Known rows, with every way that one mark hangs from another:
rokiva(mubiz): [ 0.10  0.01 -0.11 -0.11  0.04 -0.01 -0.10  0.17 -0.32  0.13  0.16 -0.62
 -0.12  0.24 -0.03  0.01  0.39]
dema(pire(rokiva)): [-0.22  0.05  0.23  0.15  0.06  0.21  0.24  0.18  0.25  0.21  0.17  0.21
 -0.12 -0.44  0.03  0.10  0.37]
rokiva(guzer mubiz): [ 0.17  0.15 -0.17 -0.05 -0.07 -0.08 -0.39  0.04 -0.30 -0.31  0.12 -0.51
 -0.03  0.29  0.00 -0.03  0.17]
masu(rokiva(guzer(luti) mubiz)): [ 0.01 -0.03 -0.22  0.24 -0.04 -0.18  0.00 -0.11 -0.36 -0.03 -0.20 -0.31
 -0.36  0.23 -0.03 -0.17 -0.07]
rokiva(guzer masu): [ 0.00  0.32  0.17 -0.30 -0.30 -0.10 -0.28  0.02  0.20 -0.23  0.06  0.08
  0.10  0.14 -0.14 -0.18  0.17]
luti(rokiva(guzer masu mubiz pire)): [ 0.04  0.49 -0.10 -0.10  0.41 -0.60 -0.30 -0.20  0.03 -0.05 -0.25  0.04
  0.31  0.21  0.64 -0.11 -0.22]
rokiva(masu): [-0.11  0.17  0.23 -0.38 -0.15 -0.03  0.08  0.17  0.18  0.24  0.09 -0.01
 -0.02  0.05 -0.22 -0.13  0.43]
pire(masu(rokiva(guzer mubiz))): [ 0.19  0.12 -0.13  0.16 -0.05 -0.48  0.01 -0.10 -0.43 -0.31  0.03  0.11
 -0.25 -0.32  0.26 -0.21 -0.16]
luti(rokiva(guzer masu mubiz)): [ 0.13  0.15 -0.08 -0.37  0.19 -0.47 -0.27 -0.13  0.09 -0.29 -0.17 -0.26
  0.28  0.17  0.25 -0.11  0.11]
mubiz(masu(rokiva(guzer(luti) pire))): [ 0.13  0.11 -0.22  0.45 -0.15  0.42  0.02 -0.06  0.21  0.17 -0.22  0.04
 -0.20  0.04 -0.25  0.11 -0.16]
luti(rokiva(guzer mubiz)): [ 0.21  0.02 -0.23 -0.28  0.10 -0.10 -0.35 -0.12 -0.05 -0.33 -0.19 -0.72
  0.20  0.09  0.14  0.05  0.28]
mubiz(masu(rokiva(guzer))): [ 0.37  0.16 -0.27  0.27 -0.33  0.33 -0.12 -0.09  0.18 -0.11 -0.10 -0.24
 -0.29 -0.18 -0.37  0.08  0.32]
guzer(luti(rokiva(masu mubiz pire))): [-0.21 -0.04  0.04 -0.24  0.48 -0.23  0.23 -0.03  0.07  0.47 -0.22 -0.01
  0.23  0.40  0.28 -0.03 -0.14]
rokiva(pire): [-0.09  0.31  0.06 -0.06 -0.03  0.23 -0.05  0.13 -0.04  0.39  0.02 -0.27
  0.03  0.02 -0.02  0.06  0.17]
dema(pire rokiva(guzer(luti) masu)): [-0.36 -0.49  0.83 -0.29 -0.20  0.08  0.03  0.05  0.66 -0.02  0.06  0.75
 -0.01  0.09 -0.18  0.07 -0.07]
pire(masu): [-0.04 -0.15  0.26 -0.39 -0.35  0.24  0.21  0.18  0.01  0.03  0.29  0.01
  0.05 -0.39 -0.39  0.05  0.29]
masu(rokiva(guzer mubiz pire)): [ 0.17  0.59 -0.30  0.55  0.25 -0.51 -0.26 -0.15 -0.48  0.08 -0.19 -0.14
 -0.26  0.09  0.59 -0.22 -0.35]
pire(masu(rokiva(guzer(luti) mubiz))): [ 0.00 -0.27 -0.02  0.08 -0.13 -0.25  0.24 -0.06 -0.36 -0.18  0.01  0.21
 -0.26 -0.10 -0.03 -0.19 -0.33]
mubiz(masu(rokiva)): [ 0.28 -0.02 -0.21  0.14 -0.19  0.41  0.19  0.05  0.14  0.31 -0.10 -0.39
 -0.40 -0.25 -0.46  0.16  0.56]
luti(rokiva(guzer mubiz(masu) pire)): [ 0.40  0.12 -0.45  0.13  0.23  0.21 -0.40 -0.14  0.17 -0.14 -0.16 -0.45
  0.32  0.08  0.19  0.31  0.01]
dema(pire): [-0.11  0.04  0.27 -0.13 -0.16  0.27 -0.14  0.22  0.27  0.17  0.22 -0.16
 -0.13  0.05 -0.01  0.13  0.40]
mubiz(masu): [ 0.24 -0.17 -0.10 -0.09 -0.32  0.74 -0.01  0.19  0.28  0.16  0.19 -0.50
 -0.02 -0.08 -0.66  0.30  0.67]

Rows:
[-0.19 -0.44  0.04  0.07  0.00 -0.03  0.42 -0.02 -0.18 -0.24  0.20  0.43
  0.07 -0.37 -0.12 -0.08 -0.26]
pire(masu rokiva(guzer(luti) mubiz))
[-0.21 -0.04  0.22 -0.36 -0.31  0.12 -0.01  0.04  0.31 -0.13  0.01  0.13
  0.08  0.36 -0.40 -0.13  0.06]
rokiva(guzer(luti) masu)
[-0.01  0.23 -0.04  0.11  0.25 -0.45  0.01 -0.04 -0.14 -0.18  0.07  0.30
  0.05 -0.11  0.25 -0.21  0.02]
pire(rokiva(guzer masu mubiz))
[ 0.18 -0.16 -0.33  0.32  0.00  0.47 -0.25  0.08  0.00  0.01  0.07 -0.17
  0.05  0.51 -0.10  0.28 -0.22]
rokiva(guzer(luti) mubiz(masu) pire)
[-0.12  0.18  0.00  0.08  0.15 -0.31 -0.18  0.03 -0.13  0.05  0.02  0.24
  0.04  0.60  0.27 -0.19 -0.43]
rokiva(guzer(luti) masu mubiz pire)
[ 0.13 -0.39 -0.30  0.00  0.34  0.52  0.14  0.05  0.21  0.40 -0.17 -0.46
  0.19  0.26 -0.10  0.37  0.14]
guzer(luti(rokiva(mubiz(masu) pire)))
[-0.23 -0.58  0.81 -0.35 -0.25  0.18  0.29  0.17  0.37  0.14  0.31  0.62
 -0.01 -0.66 -0.17  0.22  0.21]
dema(pire(masu) rokiva)
[ 0.10  0.10 -0.10 -0.15  0.20 -0.37 -0.15 -0.17 -0.14 -0.24 -0.07  0.05
  0.41 -0.25  0.48  0.03 -0.35]
luti(rokiva(guzer mubiz pire(masu)))
[-0.03  0.26 -0.24  0.50  0.22 -0.28 -0.10 -0.16 -0.40  0.15 -0.27 -0.11
 -0.28  0.31  0.35 -0.17 -0.46]
masu(rokiva(guzer(luti) mubiz pire))
[ 0.06  0.18  0.08 -0.01 -0.38 -0.21  0.10 -0.14 -0.11 -0.27 -0.02  0.17
 -0.17 -0.54 -0.14 -0.18 -0.03]
pire(masu(rokiva(guzer)))
[-0.30 -0.40  0.21 -0.14 -0.33  0.28  0.47 -0.02  0.10 -0.22  0.15  0.52
  0.14 -0.62 -0.45 -0.05 -0.13]
pire(masu rokiva(guzer(luti)))
[-0.19 -0.36  0.04 -0.30  0.27  0.04  0.40 -0.03 -0.09  0.27 -0.10 -0.01
  0.27 -0.09  0.14  0.09 -0.26]
guzer(luti(rokiva(mubiz pire(masu))))
[-0.12 -0.17  0.06  0.05 -0.03 -0.02 -0.02  0.03 -0.28 -0.17  0.19  0.28
  0.16  0.19  0.18 -0.02 -0.60]
rokiva(guzer(luti) mubiz pire(masu))
[-0.28 -0.07  0.20 -0.11 -0.14  0.05  0.33 -0.02  0.26 -0.02 -0.03  0.52
  0.07 -0.18 -0.34 -0.15  0.02]
pire(rokiva(guzer(luti) masu))
[-0.11 -0.05  0.38 -0.03  0.38 -0.39  0.07  0.05 -0.12  0.53  0.01  0.34
  0.05  0.03  0.32 -0.02 -0.11]
dema(rokiva(masu mubiz pire))
[-0.19 -0.11 -0.01  0.06  0.17 -0.21  0.24 -0.02 -0.05 -0.06  0.03  0.42
  0.00  0.04  0.04 -0.19 -0.13]
pire(rokiva(guzer(luti) masu mubiz))
[-0.08  0.04  0.00  0.06 -0.32  0.15  0.09 -0.12 -0.02 -0.03 -0.24 -0.22
 -0.29  0.01 -0.35 -0.16  0.07]
masu(rokiva(guzer(luti)))
[-0.14 -0.01  0.36  0.07 -0.16  0.03  0.13  0.08  0.27 -0.35  0.33  0.84
  0.06 -0.78  0.11  0.03 -0.08]
dema(pire(masu rokiva(guzer)))
[ 0.37  0.20 -0.38  0.43  0.03  0.21 -0.49  0.06 -0.09 -0.12  0.11 -0.25
  0.07  0.26  0.16  0.24 -0.11]
rokiva(guzer mubiz(masu) pire)
[-0.03  0.27 -0.06 -0.20  0.53 -0.43  0.01 -0.03  0.02  0.37 -0.20 -0.09
  0.25  0.15  0.52 -0.05  0.01]
luti(rokiva(masu mubiz pire))
[-0.05  0.03 -0.12  0.19  0.10  0.02 -0.24  0.03 -0.25  0.02  0.00 -0.22
  0.06  0.53  0.17 -0.02 -0.35]
rokiva(guzer(luti) mubiz pire)
[ 0.14 -0.47 -0.32  0.30  0.04  0.47  0.14  0.03  0.07 -0.18  0.10 -0.02
 -0.02  0.01 -0.41  0.23  0.10]
pire(rokiva(guzer(luti) mubiz(masu)))
